Each row was made from one small tree. The marks that hang from a mark follow it in brackets, in the order of their numbers. Every link used is in the known rows. Write each row's tree.
Known rows
Q_559{Q_208 Q_698{Q_994}}: [ 0.92 -2.38 -0.19 -0.55 -0.72  1.17  4.42  0.14  0.76 -1.61  0.74  1.23
  1.70 -0.63  0.37  1.05  1.22 -1.92  0.16 -0.06 -1.95  0.25  1.97  1.70
  0.29  1.18  3.58 -0.48  1.35  0.63 -0.45  0.17  0.57 -2.99 -2.78 -2.88]
Q_738{Q_208 Q_698}: [-1.31  0.35 -2.58 -1.26  1.33 -2.10 -1.49  1.60  0.30 -2.71 -4.12  5.25
 -2.21 -0.81  1.26 -2.79  1.63  0.61 -2.11 -0.79 -5.02  1.13 -1.55 -0.78
  2.36 -1.39 -3.61  0.82  2.01 -2.98  0.04 -2.90 -1.57  2.78  0.44  0.60]
Q_559{Q_698{Q_301}}: [ 1.58  0.93 -0.44  1.17 -1.87 -0.20  1.89  0.01  1.85  0.42 -0.21  1.59
 -0.24 -0.61  1.02 -0.67  0.24 -2.18 -0.33  0.72 -0.32 -1.04  0.65  1.87
 -0.68 -0.26 -1.52 -0.39  0.12 -0.57  0.89 -0.81  0.20 -2.59 -1.30 -1.38]
Q_301{Q_208{Q_738}}: [-3.17  0.11 -2.92  0.18 -1.00  0.22 -1.37  2.63  0.12 -3.47 -3.31  2.02
 -0.19 -1.46 -1.37  0.21  4.29 -0.40 -1.32 -0.76 -0.34  2.03 -1.76 -2.49
  3.31 -0.79  4.42 -0.80  1.78  1.15  1.45  0.27 -2.96 -0.79  1.17 -3.03]
Q_208{Q_301}: [-1.11  0.71 -3.18  0.29 -1.31 -0.41 -2.42  2.20 -0.39 -2.53 -2.27  1.26
 -0.46 -0.92 -2.10 -0.53  2.40  0.80  0.16 -0.98 -1.61 -0.92 -1.13 -0.56
  1.67  0.05 -0.10 -0.44  1.25 -1.05 -0.82  1.03 -0.76 -3.39 -0.40  0.38]
Q_698{Q_559 Q_738 Q_994}: [-0.78  0.10  2.30 -0.96  0.59  2.64  0.86  1.69 -0.52  0.13 -0.90 -5.18
  2.30  2.33 -0.12 -0.46 -3.75  0.16  1.84 -2.87  3.26 -0.30  2.04  0.80
 -1.84  1.92  0.93 -1.30 -2.17  2.12  0.44  1.41  0.60 -1.00 -0.09  1.02]
Q_698{Q_301}: [ 0.51  3.52 -0.63  2.25 -1.91 -1.51 -0.77  1.50 -0.25  1.08 -1.42 -0.06
 -0.70  0.96 -0.70 -1.42  0.79 -0.60 -0.62 -0.13 -0.42 -0.71  0.26 -0.43
  0.17 -0.23 -1.61 -1.17 -0.34 -1.27  1.20  0.42  0.38 -2.04 -1.06 -0.28]
Q_698{Q_738}: [-2.84  0.70 -1.06 -0.94 -2.55  0.89 -2.88  2.97  1.51 -1.50 -4.96 -0.63
 -1.05  1.87 -0.36 -2.03  0.37  0.46 -0.47 -2.20  1.35 -0.55 -0.31 -0.41
  0.31  1.02 -1.37 -1.57 -0.65 -0.78  1.07 -1.34 -2.70 -1.85 -1.89  1.48]
Q_208{Q_301 Q_738{Q_698}}: [-2.00 -0.87 -2.76 -3.01 -1.18  0.93 -2.27 -0.43  1.63 -3.00 -1.46  2.71
 -0.48 -2.00 -2.22  0.09  1.92  0.74 -0.17  0.37 -1.11  0.40 -3.35 -1.73
  1.47 -1.60  1.37  0.51  1.56 -2.54 -2.47 -0.55 -0.49 -1.06  2.45  1.69]
Q_738{Q_698{Q_559 Q_994}}: [ 0.94  1.54  0.94 -1.06  1.07  0.08  1.37  0.76 -0.40 -1.71 -1.77 -1.61
  1.16  0.49  0.67 -2.72 -2.68 -1.11  1.66 -2.85 -0.85  1.72  2.10  0.04
 -0.51 -1.00 -1.02 -0.08 -0.34 -1.19 -0.47  1.26  2.06  0.84  0.00  0.43]
Q_738{Q_208{Q_301} Q_698}: [-1.16 -1.01 -3.76 -1.50  1.97 -1.90 -2.18 -0.08 -0.77 -2.77 -1.12  5.21
 -2.39 -2.21 -0.29 -0.85  1.52  1.74 -1.11  0.67 -4.85  0.02 -2.52 -0.79
  2.06 -0.65 -3.36  1.83  2.49 -2.98 -1.89 -1.86 -0.47  2.00  1.49  1.46]
Q_738{Q_208 Q_698{Q_559 Q_994}}: [ 0.31 -0.04  0.72 -1.93  3.71 -0.75  1.54  0.44 -1.44 -1.15 -0.57  1.31
  0.28 -0.46  1.61 -1.24 -1.73  0.44  0.47 -1.51 -2.82  1.20  0.53  0.36
 -0.19 -0.45 -1.99  1.42  0.70 -0.49 -0.52 -0.36  1.54  2.89  1.81  0.13]
Q_738{Q_208}: [-2.11  0.60 -2.53 -0.25  0.16 -0.83 -2.02  3.76 -0.73 -1.61 -3.93  4.31
 -0.97  0.17  0.03 -1.35  2.97  1.16 -1.82 -0.52 -3.47 -0.01 -1.56 -0.24
  2.23 -0.13 -1.56 -0.02  1.72 -0.76  0.87 -1.96 -2.81 -0.58 -0.14 -0.78]
Q_208{Q_738{Q_698{Q_559}}}: [-2.27  0.42  0.08 -2.56  0.05  0.93 -1.24  1.33  1.84 -1.96 -2.52  1.62
  0.92 -0.40  0.03 -1.14  1.12 -0.21 -0.09 -1.28 -0.03  2.88 -1.75 -0.27
 -0.13 -2.32  0.77 -0.26  0.01 -1.96 -0.69 -0.78 -0.99 -0.77  1.67  0.21]
Q_208{Q_738}: [-3.42  1.05 -1.99 -1.42 -2.86  1.80 -2.40  3.21  1.57 -2.15 -4.52  1.78
  0.63  0.14 -1.66 -0.86  3.21 -0.17 -0.92 -1.15  0.12  0.46 -2.15 -1.21
  1.86 -1.37  2.70 -1.69  0.69 -0.46  0.44 -0.92 -3.00 -3.33  0.50 -0.63]
Q_301{Q_208}: [-1.73  1.39 -2.84  1.99 -0.68 -1.69 -0.96  3.44 -1.02 -3.38 -4.18  1.69
 -0.72 -1.17 -0.64 -1.42  3.39 -0.88 -1.07 -1.73 -1.96  1.86  0.39 -1.86
  3.38 -0.02  2.05 -0.73  1.95  0.53  1.97  0.94 -2.25 -0.10 -0.49 -3.30]
Q_994{Q_698{Q_301 Q_559}}: [ 3.06  1.98  2.21  3.38 -1.63 -1.50 -2.06 -0.69  0.03  2.15  1.93 -0.97
  0.24 -0.38  0.04 -0.68  0.86  0.17  1.32  1.19  0.88  0.38  0.92  1.32
 -0.59 -2.15 -1.30  0.23 -1.67  0.11 -0.42  1.00 -0.86 -1.40 -1.44 -0.97]

Write each row's tree
[ 1.03 -0.13  1.82  2.19 -0.84 -0.92 -1.96  0.80  0.39 -0.74  0.50  1.05
  0.63 -0.94 -0.46  0.02  3.89  0.77  0.88  0.96 -1.21  2.50  0.43  1.36
  1.02 -1.02  2.04  0.62  0.01  0.06 -0.98  0.38 -2.70 -1.88 -3.07 -2.54]	Q_994{Q_698{Q_559{Q_208}}}
[-1.18 -1.11 -0.39 -1.28  1.88  0.70  1.40  0.44 -0.90 -2.85 -0.72 -0.13
  1.19 -1.60 -0.67  0.03  0.47 -1.16  0.36 -1.45  0.13  3.12 -0.22 -1.81
  1.18 -1.11  4.61  0.29  1.19  1.25  0.09  1.82  0.68  2.52  2.84 -2.08]	Q_301{Q_208{Q_738{Q_698{Q_559 Q_994}}}}
[ 1.73 -1.39  1.46 -0.72 -1.64  2.19  3.76 -1.98  1.51  1.63  1.85 -2.82
  0.68  0.76  0.86  0.37 -3.91 -1.95  0.92 -0.11  3.14 -3.09  2.04  1.44
 -2.36  1.60 -0.63 -0.93 -1.22  1.46  0.47 -0.48  1.97 -0.81 -0.80  1.30]	Q_559{Q_698{Q_301 Q_738 Q_994}}
[ 0.30  1.76 -1.37 -0.24  1.29 -2.69 -0.72 -0.44 -0.73  0.35 -0.83  3.83
 -2.34 -0.53  1.31 -1.34  0.44  0.46 -1.85  1.33 -3.99  0.04 -0.91 -0.64
  1.08 -1.01 -4.41  1.23  0.96 -2.98  0.02 -2.01  0.84  3.17  0.73  0.80]	Q_738{Q_208 Q_698{Q_301}}
[ 1.92 -0.92  2.44  1.66  0.41 -0.37 -2.78 -1.74 -0.01  3.27  2.99 -0.85
 -0.90  0.46  0.91  1.23 -0.29  2.21  0.65  2.59  1.84 -0.74 -0.79  1.14
 -0.86 -0.31 -2.72  0.87 -1.69  0.93 -0.28 -1.23 -1.71  1.27 -0.48  0.80]	Q_994{Q_698{Q_301 Q_559 Q_738{Q_208}}}
[ 1.43 -0.44  0.43  1.60 -1.88 -1.41 -3.26 -1.90  0.89  1.88  0.83  0.63
 -2.02 -0.20  0.40  0.24  0.88  1.93 -0.31  2.72  0.83 -2.31 -1.12 -0.16
  0.61 -0.14 -2.36  0.37 -0.86  0.16 -0.12 -2.19 -3.01  1.13 -1.60  1.36]	Q_994{Q_698{Q_301 Q_738{Q_208}}}
[ 1.41  1.18 -0.48 -0.40  1.37 -2.00  1.34 -1.57 -1.81  0.76  0.86  1.42
 -1.12  0.22  1.05 -0.66 -2.08  0.26 -0.61  0.23 -3.07 -1.01  0.80 -0.59
  0.28 -0.87 -2.76  0.86  1.04 -1.31 -0.61 -0.48  2.57  3.62  1.18  0.95]	Q_738{Q_208 Q_698{Q_301 Q_994}}
[ 1.50 -2.74  0.74 -1.03  0.58  1.80  3.58 -2.27  0.77  2.04  2.54 -0.59
  0.28  0.57  1.67  1.57 -3.42 -0.41 -0.19  1.13  1.47 -3.43  0.62  1.63
 -1.83  1.90 -1.22 -0.09 -0.61  1.85  0.59 -1.57  1.32  1.01  0.30  1.05]	Q_559{Q_698{Q_301 Q_738{Q_208} Q_994}}
[-0.13 -5.02 -0.51 -1.75  0.24  2.70  3.48 -2.43  0.96 -0.59  3.84 -0.77
  0.70 -1.23 -0.84  3.58 -0.53 -0.18  0.58  1.00  0.73 -1.51  0.46  1.40
 -0.68  3.07  3.81  0.25  0.94  1.80 -1.94  0.53  1.47 -2.64 -1.46  0.04]	Q_559{Q_208{Q_301} Q_698{Q_738 Q_994}}
[-1.09  1.34 -1.37  1.50 -0.79 -0.94 -0.08  0.54 -0.93  0.25  0.09  0.57
 -0.22 -0.55 -1.30  1.41  2.85 -0.80 -1.08  1.09  0.54  0.94 -1.24 -2.23
  1.30 -0.57  3.44 -0.54  0.88  1.01  1.18  1.39 -0.23 -0.12  1.22 -2.32]	Q_698{Q_301{Q_208{Q_738}}}
[ 2.33  1.56  1.29  1.48  3.11 -1.78  3.02 -1.74 -2.30  0.57  2.24 -2.76
  0.81 -0.72  0.61 -0.66 -2.96 -1.48  1.16 -1.08 -0.31  1.64  2.76 -0.68
 -1.02 -0.60  0.58  0.64  0.04  0.49 -0.02  3.26  4.09  3.99  1.39 -1.14]	Q_738{Q_698{Q_301{Q_208} Q_559 Q_994}}
[ 2.24  2.44  2.59  1.69  0.89  0.36  2.66  0.55 -2.46  2.52  2.36 -4.74
  2.72  1.72 -0.09  0.35 -2.91 -0.94  1.69 -1.39  1.60 -0.47  2.74  1.16
 -2.57  0.25  0.49 -0.76 -1.53  1.42  0.77  3.32  3.67 -0.98  0.56 -0.98]	Q_698{Q_301 Q_559 Q_994}
[-1.34 -1.50  2.87 -1.02  1.79  2.23  2.15  1.12 -1.01  0.74  1.02 -4.02
  2.19  2.21 -0.56  1.74 -1.71  0.31  1.21 -1.47  1.89  1.29  1.82  1.25
 -1.51  2.94  3.26 -0.63 -1.62  2.02  0.14  1.71  1.42 -1.08 -1.59 -0.11]	Q_698{Q_559{Q_208} Q_738 Q_994}
[-0.65 -0.07  0.65 -1.54 -0.46  0.29  2.06 -1.81 -0.20  1.12  2.19  0.51
  0.75 -0.21 -1.06  1.82  1.14 -1.12 -0.61  0.96 -0.98  1.23 -0.11 -1.28
  0.13 -0.10  4.23 -0.33  0.68 -0.99 -1.08  0.71  2.28 -0.55  0.25 -0.44]	Q_559{Q_208{Q_738{Q_698{Q_301 Q_994}}}}
[ 0.37 -2.65  0.80  0.16  1.08  0.19 -3.96 -1.18  0.26  0.04  1.55  0.71
 -0.73 -0.96 -0.13  1.14  0.95  3.19  0.64  1.69  1.04 -0.28 -2.09  0.96
  0.40 -0.04 -1.31  1.80 -0.99  0.95 -1.86 -1.32 -3.35  0.02  0.23  1.40]	Q_994{Q_698{Q_559 Q_738{Q_208{Q_301}}}}
[-0.51  0.28  2.08  0.40  3.29  0.29 -0.30 -0.05 -1.22  3.40  1.52 -1.05
 -0.49  2.21  1.08  1.76 -1.30  1.55 -0.62  0.33  1.82 -0.10 -0.93  1.35
 -2.51  1.79 -3.21  0.68 -1.76  1.09  1.45 -0.49  0.33  1.13  1.26  1.32]	Q_698{Q_301 Q_559 Q_738{Q_208}}
[ 1.46 -0.28 -0.31  3.55 -2.39 -2.03 -2.69 -1.81  0.70  0.59  0.81 -1.33
 -1.73 -1.13 -0.32  0.53  1.16  0.45 -0.12  1.71  2.07 -0.40  0.40 -1.23
  1.47 -0.09  0.38  0.15 -0.55  0.89  0.30  0.09 -2.83  1.58 -1.96 -0.16]	Q_994{Q_698{Q_301{Q_208} Q_738}}
[ 1.65  2.39 -0.05  0.16 -1.10 -1.34  1.58 -1.13 -0.38  0.16 -0.18 -1.53
 -0.25  0.26  0.17 -2.14 -2.74 -1.51  0.69 -1.05 -0.98 -1.27  2.54 -0.90
 -0.35 -0.93 -1.58 -0.26 -0.06 -1.98 -0.31  1.06  3.64  1.70 -0.38  1.51]	Q_738{Q_698{Q_301 Q_994}}
[-0.02 -1.56 -1.00 -0.11 -2.28 -0.25 -4.47  0.36  1.62 -1.13 -2.25  2.20
 -1.98 -0.11  0.22 -1.20  1.78  2.16 -0.30  0.69  0.13 -0.99 -1.45 -0.28
  2.10 -0.34 -1.80 -0.03 -0.02 -0.06 -0.19 -3.09 -5.08  0.35 -1.42  0.93]	Q_994{Q_698{Q_738{Q_208}}}
[-1.30  0.38 -0.45  0.07  0.07 -0.43 -1.22  0.35 -0.22  2.34 -0.18  0.50
 -1.86  1.65  0.35  0.50 -0.31  1.33 -1.58  0.85  0.59 -1.67 -1.59 -0.19
 -0.76  1.62 -2.97 -0.27 -1.01 -0.30  1.31 -2.11 -0.94  0.95  0.13  1.81]	Q_698{Q_301 Q_738{Q_208}}
[ 2.90 -0.18  0.17  0.63 -1.57  0.75  4.03 -1.14  0.91  0.93  1.59 -1.47
  1.29 -0.35  1.02 -0.19 -2.03 -2.73  0.58 -0.04  0.64 -2.27  2.33  1.96
 -1.67 -0.10 -0.33 -0.78  0.23  0.79  0.63  1.02  2.21 -1.97 -0.70 -1.19]	Q_559{Q_698{Q_301 Q_994}}
[-1.51 -0.86 -0.74 -3.09  1.32  1.40 -1.43 -0.79  0.62 -1.97  0.16  1.77
  0.81 -1.77 -1.67  0.90  1.09  0.95  0.78  0.01 -0.22  1.81 -3.04 -0.41
 -0.32 -1.70  1.25  0.84  0.78 -1.67 -2.53  0.35  0.40 -1.08  3.14  1.46]	Q_208{Q_301 Q_738{Q_698{Q_559}}}
[ 2.38  2.35  2.33  0.22  1.53 -0.92  2.49 -1.14 -1.09  1.13  1.88 -2.85
  1.46  0.68  0.67 -1.17 -3.91 -1.30  1.84 -1.22 -0.08  0.66  2.87  0.42
 -2.14 -0.93 -1.67  0.32 -0.90 -0.65 -0.54  2.19  4.15  1.92  0.63  0.66]	Q_738{Q_698{Q_301 Q_559 Q_994}}
[-1.39 -1.75  2.02 -1.58  3.06  2.26  0.98  1.69 -1.29  0.45 -0.13 -2.21
  1.49  2.10  0.59  0.74 -2.89  1.43  0.72 -1.47  1.72 -0.65  0.40  1.00
 -1.48  2.13 -0.14  0.02 -1.15  2.59  0.63 -0.05  0.17  0.81  1.11  1.07]	Q_698{Q_559 Q_738{Q_208} Q_994}
[ 1.18  2.96  1.32  0.73  1.61 -2.10  0.42 -0.43 -0.30  0.90  0.15 -0.06
 -0.22  0.21  0.96 -2.07 -1.26 -1.06  0.77 -0.34 -0.89  1.68  0.88  0.63
 -1.63 -1.22 -3.24  0.60 -0.94 -2.42  0.01  0.38  2.19  1.30  0.24  0.43]	Q_738{Q_698{Q_301 Q_559}}
[ 0.09 -2.06 -0.07 -0.61  0.50  0.62  1.34 -1.39  1.84  1.54  0.67  2.16
 -1.07 -0.12  1.93  1.05 -0.86 -0.63 -1.51  1.86  0.74 -2.08 -1.02  1.69
 -1.33  1.20 -3.15  0.51 -0.33  0.58  0.99 -3.34 -0.93  0.29 -0.26  0.82]	Q_559{Q_698{Q_301 Q_738{Q_208}}}
[-2.38 -0.32 -2.92 -1.28 -0.40 -0.84 -1.03  1.13  0.61 -4.04 -3.61  3.04
 -0.73 -2.11 -0.67 -0.80  3.02 -0.57 -1.28 -0.96 -1.38  2.64 -1.64 -2.81
  3.18 -1.50  3.02 -0.02  1.96 -0.98  0.31 -0.27 -1.89  1.67  1.47 -2.03]	Q_301{Q_208{Q_738{Q_698}}}
[-0.40 -1.87  0.39 -1.03 -0.89  1.37  3.22 -1.72  1.85  1.65  3.17  3.01
  1.12 -1.11  0.11  3.27  3.12 -1.52 -1.46  2.88 -0.18  0.69 -1.63  1.27
 -0.88  0.19  4.03 -0.30  0.80  0.14 -0.15 -1.17  0.06 -3.36 -0.57 -2.71]	Q_559{Q_208{Q_738} Q_698{Q_301}}
[ 0.20 -2.75  1.51  0.98 -0.06  0.42 -2.60 -1.45  1.04  0.28  3.20 -0.89
  0.28 -1.05 -1.18  2.46  2.09  2.35  1.46  1.82  1.47  1.06 -0.90  1.27
  0.09  0.84  2.10  1.00 -0.94  0.32 -2.31  0.19 -2.34 -1.49 -2.38  0.32]	Q_994{Q_698{Q_559{Q_208{Q_301}} Q_738}}
[ 1.30  0.23 -0.70  2.98 -2.85 -1.40 -2.35 -1.49  0.52  0.01  1.12  0.91
 -0.60 -2.37 -1.10  0.95  3.72 -0.25 -0.06  2.92  0.66  0.11 -0.93 -1.92
  2.20 -2.44  2.96 -0.14  0.56  1.23  0.19  0.63 -2.67 -0.17 -0.10 -2.31]	Q_994{Q_698{Q_301{Q_208{Q_738}}}}
[ 0.87  1.09  3.43  0.41  0.90  1.84  1.69 -0.49 -1.25  3.60  2.71 -6.39
  1.95  3.22 -0.11  0.80 -4.94 -0.25  1.76 -1.40  4.78 -1.37  2.34  1.08
 -3.79  2.05  0.04 -0.80 -3.00  2.29  0.96  2.55  3.13 -0.51  0.35  1.61]	Q_698{Q_301 Q_559 Q_738 Q_994}
[-0.07 -0.03  0.60 -0.33  0.66  0.74  0.94 -0.51 -1.55  2.60  1.65 -2.57
 -0.46  2.07  0.22  1.31 -2.87  0.97 -0.39  0.58  1.53 -3.14  0.69 -0.09
 -0.99  2.24 -1.26 -0.57 -0.73  1.68  1.10 -0.01  1.49  1.26  0.50  2.24]	Q_698{Q_301 Q_738{Q_208} Q_994}
[ 0.02  1.08  0.90  0.58 -1.77  1.11  1.03 -0.42 -0.27  2.42  0.38 -5.17
  0.48  2.65 -0.87  0.02 -3.35 -0.52  0.79 -1.13  3.52 -3.19  2.12 -0.36
 -1.76  1.81 -0.12 -1.69 -1.69  1.11  0.74  1.45  2.23 -0.46 -0.85  1.95]	Q_698{Q_301 Q_738 Q_994}
